Each row was made from one small tree. The marks that hang from a mark follow it in brackets, in alphabetical order. Every link used is in the known rows. Write each row's tree.
Known rows:
Z(V): [-2.24  1.59 -0.28 -0.91 -1.65  0.35 -0.26  0.46 -1.06  1.30  2.24  0.46
  0.37  2.52  0.12  0.01 -0.97 -0.71  0.02  0.89]
F(N Q): [-0.45  3.68 -1.90 -0.94  1.51 -0.21  1.48 -0.66 -0.94  1.45  2.99  0.32
 -0.38  3.38 -0.83 -0.46  0.42  1.65  2.40  0.92]
T(Q(F)): [ 1.16 -1.19 -1.01  0.22 -2.37 -2.59  1.99 -1.85 -1.12  2.04  0.72 -0.18
 -0.28 -0.47  0.23  2.28 -0.14  1.40  0.06 -0.88]
K(Z(F(N) V(Y))): [-3.66  2.81 -2.10 -4.30  2.47  1.14  2.53  1.58  0.93  3.49  1.99  0.19
  1.84  3.11  2.24 -0.57 -1.38  2.09 -1.50  3.11]
Y(V(Z(F(N Q)))): [ 0.86  6.49 -3.87 -0.83  0.93 -2.84  2.10  0.00  2.14  4.49  0.62  0.28
  1.61  1.29  1.50  0.06  0.38  1.40 -0.23  0.42]
K(Z(F V(Y))): [-4.45  1.10 -2.68 -2.98  0.80  0.20  1.42  1.78  1.15  2.96  0.42  0.67
  1.05  2.39  2.02 -0.15 -2.10  0.82 -2.08  2.09]
T(Q(F(N Z) R)): [ 2.53 -0.19 -0.02 -0.29  0.38 -1.71  2.63 -1.89 -0.58  0.96  2.84  0.57
  0.16 -0.34  0.90  2.25  1.61  5.07 -1.66  3.00]
Y(V(Z(F(N)))): [ 1.34  5.49 -2.14 -1.64 -0.05 -1.56  1.49  1.17  2.27  5.28  1.37 -0.21
  1.25  0.84  2.42  0.81 -0.34  1.39 -2.71  0.09]
Y(V(Z)): [ 1.51  5.24 -1.84  0.42 -0.74 -0.80  0.84  1.28  0.28  4.49 -0.69  0.06
 -1.22  1.70  2.15  1.43 -1.61  0.59 -2.75 -0.60]
Q(F(N Z(V)) R): [-0.42  1.44  0.31 -1.97  1.15 -0.80  0.79 -1.02 -1.32  1.23  3.83  1.56
  0.33  2.61  0.97  1.58  1.58  3.01 -1.31  4.56]
Y(V(Z(F(Q)))): [ 0.35  5.35 -4.44  0.50 -0.61 -4.21  0.67  0.44  2.37  3.97 -1.53  0.70
  1.27  0.73  1.43  0.50 -0.12  0.28 -0.54 -0.56]
V(Y Z(F(N))): [-2.00  4.01 -1.12 -1.37  1.48 -1.50  2.23  1.61  0.55  6.04  1.29  1.21
  1.03 -0.40  1.70  0.97 -0.68  2.90 -2.11  0.42]
F(Q(R)): [-0.10  1.33 -1.44  0.80 -0.67 -2.11  0.46 -1.45  0.05  0.04  0.46  1.69
 -1.10  2.19 -0.01  0.28  1.54  2.26 -0.71  1.09]
V(Y): [-2.83  1.61 -1.00  0.04  0.86 -0.91  1.38  0.94 -1.43  3.55  0.56  0.51
 -0.77  1.59  1.08  1.16 -1.61  0.84 -0.75 -0.77]
V(Y Z(F(N Q))): [-2.61  4.78 -2.95 -0.78  2.84 -3.23  2.59  0.53  0.37  5.50  1.27  1.94
  1.45  0.16  1.10  0.49 -0.08  2.83  0.66  0.40]
V(Z(F)): [ 0.06  2.31 -1.09 -0.82 -1.86 -1.62 -0.71  0.51  1.57  3.60  0.68  0.85
  0.24 -1.11 -0.23  0.90 -0.44  1.14 -2.17  0.17]
Z(F(N) V(Y)): [-4.84  2.23 -1.03 -2.56  1.21 -1.27  1.94  1.05  0.08  3.93  3.08  0.52
  3.53  1.73  1.29  0.00 -0.30  0.53 -0.69  1.21]
F(N Q Z(V(Y))): [-4.90  5.03 -2.94 -0.70  4.91 -0.51  2.35  0.96 -1.93  2.62  3.47  1.84
  1.92  3.60  0.59 -0.41 -0.87  1.14  3.06  3.60]
K(Z(F)): [-0.07  1.56 -2.25 -2.69 -1.29  0.93 -0.10  0.82  2.43  1.14  1.02 -0.81
 -0.77  2.20 -0.02 -0.23 -1.05  1.56 -2.63  1.67]

Write each row's tree:
[-5.34  3.36 -2.68 -1.73  2.42 -2.72  2.30  0.57  0.24  3.47  2.58  1.22
  3.93  2.35  0.60 -0.33  0.18  0.50  1.80  1.48]  Z(F(N Q) V(Y))
[-0.32  1.20 -0.87 -1.51  0.62 -0.91  2.33 -0.99 -1.49  1.50  4.21  0.50
  1.94  0.78  0.40  1.40 -0.34  1.66  1.22  3.03]  T(Q(F(N Z(V))))
[-4.23  2.32 -2.68  0.89  2.73 -2.57  1.34  0.50 -1.37  1.10  0.61  3.60
  1.37  2.47  1.31  0.47  0.22  2.19  0.13  3.70]  F(Q(R) Z(V(Y)))
[-1.87  1.85 -1.17 -1.82 -0.27 -2.63  0.97 -1.28  1.21  0.64  2.64  1.92
  3.16  2.36  0.24 -0.73  2.38  2.10 -0.41  2.84]  Z(F(N Q(R)) V)
[ 0.90  4.26 -2.50 -0.29 -1.67 -2.26 -0.04  1.14  2.41  4.59 -0.66  0.05
  0.84 -0.01  1.80  1.21 -0.80  0.56 -3.55 -0.38]  Y(V(Z(F)))
[ 1.47  0.69  0.85 -1.69 -0.42 -1.54  1.38 -1.67 -0.96  2.37  1.99  0.34
 -1.37  1.98  0.84  2.06  1.95  3.76 -2.25  1.73]  Q(F(N) R)
[-4.23  3.68 -0.83 -1.69  3.38  0.92  1.79  1.85 -1.88  3.09  3.96  1.36
  1.65  3.27  1.14  0.05 -1.58  1.25  0.45  3.22]  F(N Z(V(Y)))
[-1.86  3.57 -3.66 -4.24  1.78  0.45  1.78 -0.18  1.71  1.03  2.72  0.32
  1.64  4.44  0.10 -1.64 -0.19  1.52  1.24  3.32]  K(Z(F(N Q) V))
[ 0.63  2.55 -0.75 -1.82  1.71 -0.18  0.88 -0.27 -1.27  2.45  4.10 -0.39
 -0.86  1.87 -0.60  1.43 -0.02  2.12  0.80  2.49]  Q(F(N Z))
[-3.87  2.66 -1.24 -1.94  3.50 -0.83  2.23  0.70 -2.54  4.19  3.38  1.08
  1.06  2.57  1.24  1.75 -0.88  1.53  1.02  3.12]  Q(F(N Z(V(Y))))
[ 0.47  2.74 -1.07 -0.51  0.81 -1.16  1.64 -1.41 -0.53  0.63  1.98  1.57
 -0.39  3.13  0.22  0.13  1.88  3.39  0.19  1.95]  F(N Q(R))
[-5.28  0.25 -1.48 -1.15 -0.14 -2.30  0.56  1.16  0.14  3.41  1.17  0.79
  3.08  0.81  1.03  0.40 -1.01 -0.53 -1.13  0.56]  Z(F V(Y))
[ 0.02  1.77 -1.40 -1.26 -0.20 -2.69  1.16 -1.40  1.72  0.67  2.21  1.04
  1.63  1.30 -0.12 -0.27  2.65  3.22 -0.64  1.90]  Z(F(N Q(R)))
[-2.74  3.10 -2.30 -2.28  0.33 -1.79  0.81 -0.70  0.77  1.46  3.72  0.59
  3.27  2.19 -0.50 -1.21  1.19  0.17  2.09  1.99]  Z(F(N Q) V)
[-5.84  1.88 -3.43 -0.43  0.77 -3.75  1.48  0.13  0.25  3.03  0.65  1.61
  3.63  1.29  0.56 -0.43 -0.31 -0.71  1.30  0.89]  Z(F(Q) V(Y))
[ 0.64  2.55 -1.77 -4.12  0.13  1.93  1.42  0.67  2.05  1.58  2.81 -0.94
 -0.40  2.79  0.24 -0.71 -0.68  2.81 -1.59  2.48]  K(Z(F(N)))
[-1.88  2.32 -1.86  0.54  0.97 -1.61 -0.27 -0.47 -0.75 -1.14  2.00  2.93
  0.75  2.98 -0.15 -0.15  0.76  1.62  0.29  4.22]  F(Q(R) Z(V))
[ 0.18  3.80 -3.58 -3.62  1.15  0.27  1.82 -0.12  2.03  1.04  2.09 -0.29
  0.26  3.50 -0.53 -1.11  0.07  2.74  0.58  2.35]  K(Z(F(N Q)))
[-0.57  2.37 -4.25 -1.90 -0.20 -0.65  0.72 -0.32  2.39  0.46  0.34 -0.01
 -0.22  2.42 -0.66 -0.87 -0.60  1.46  0.09  1.67]  K(Z(F(Q)))
[ 1.67  1.13 -1.23 -0.70  0.97 -1.28  2.47 -1.31 -1.23  1.60  3.67  0.01
  0.42  0.59  0.14  1.90 -0.13  2.99  1.36  1.83]  T(Q(F(N Z)))
[-4.77  0.53 -2.53  0.07  0.24 -4.51  1.42 -0.39  0.69  1.98 -0.14  2.66
  3.22  1.00  1.61  0.20  1.37  1.52 -1.11  1.85]  Z(F(Q(R)) V(Y))
[ 1.27  4.19 -3.35  1.03 -1.00 -4.92  0.86 -0.64  2.64  3.06 -2.17  1.97
  1.27  0.17  2.34  1.13  1.30  2.71 -3.45  0.78]  Y(V(Z(F(Q(R)))))
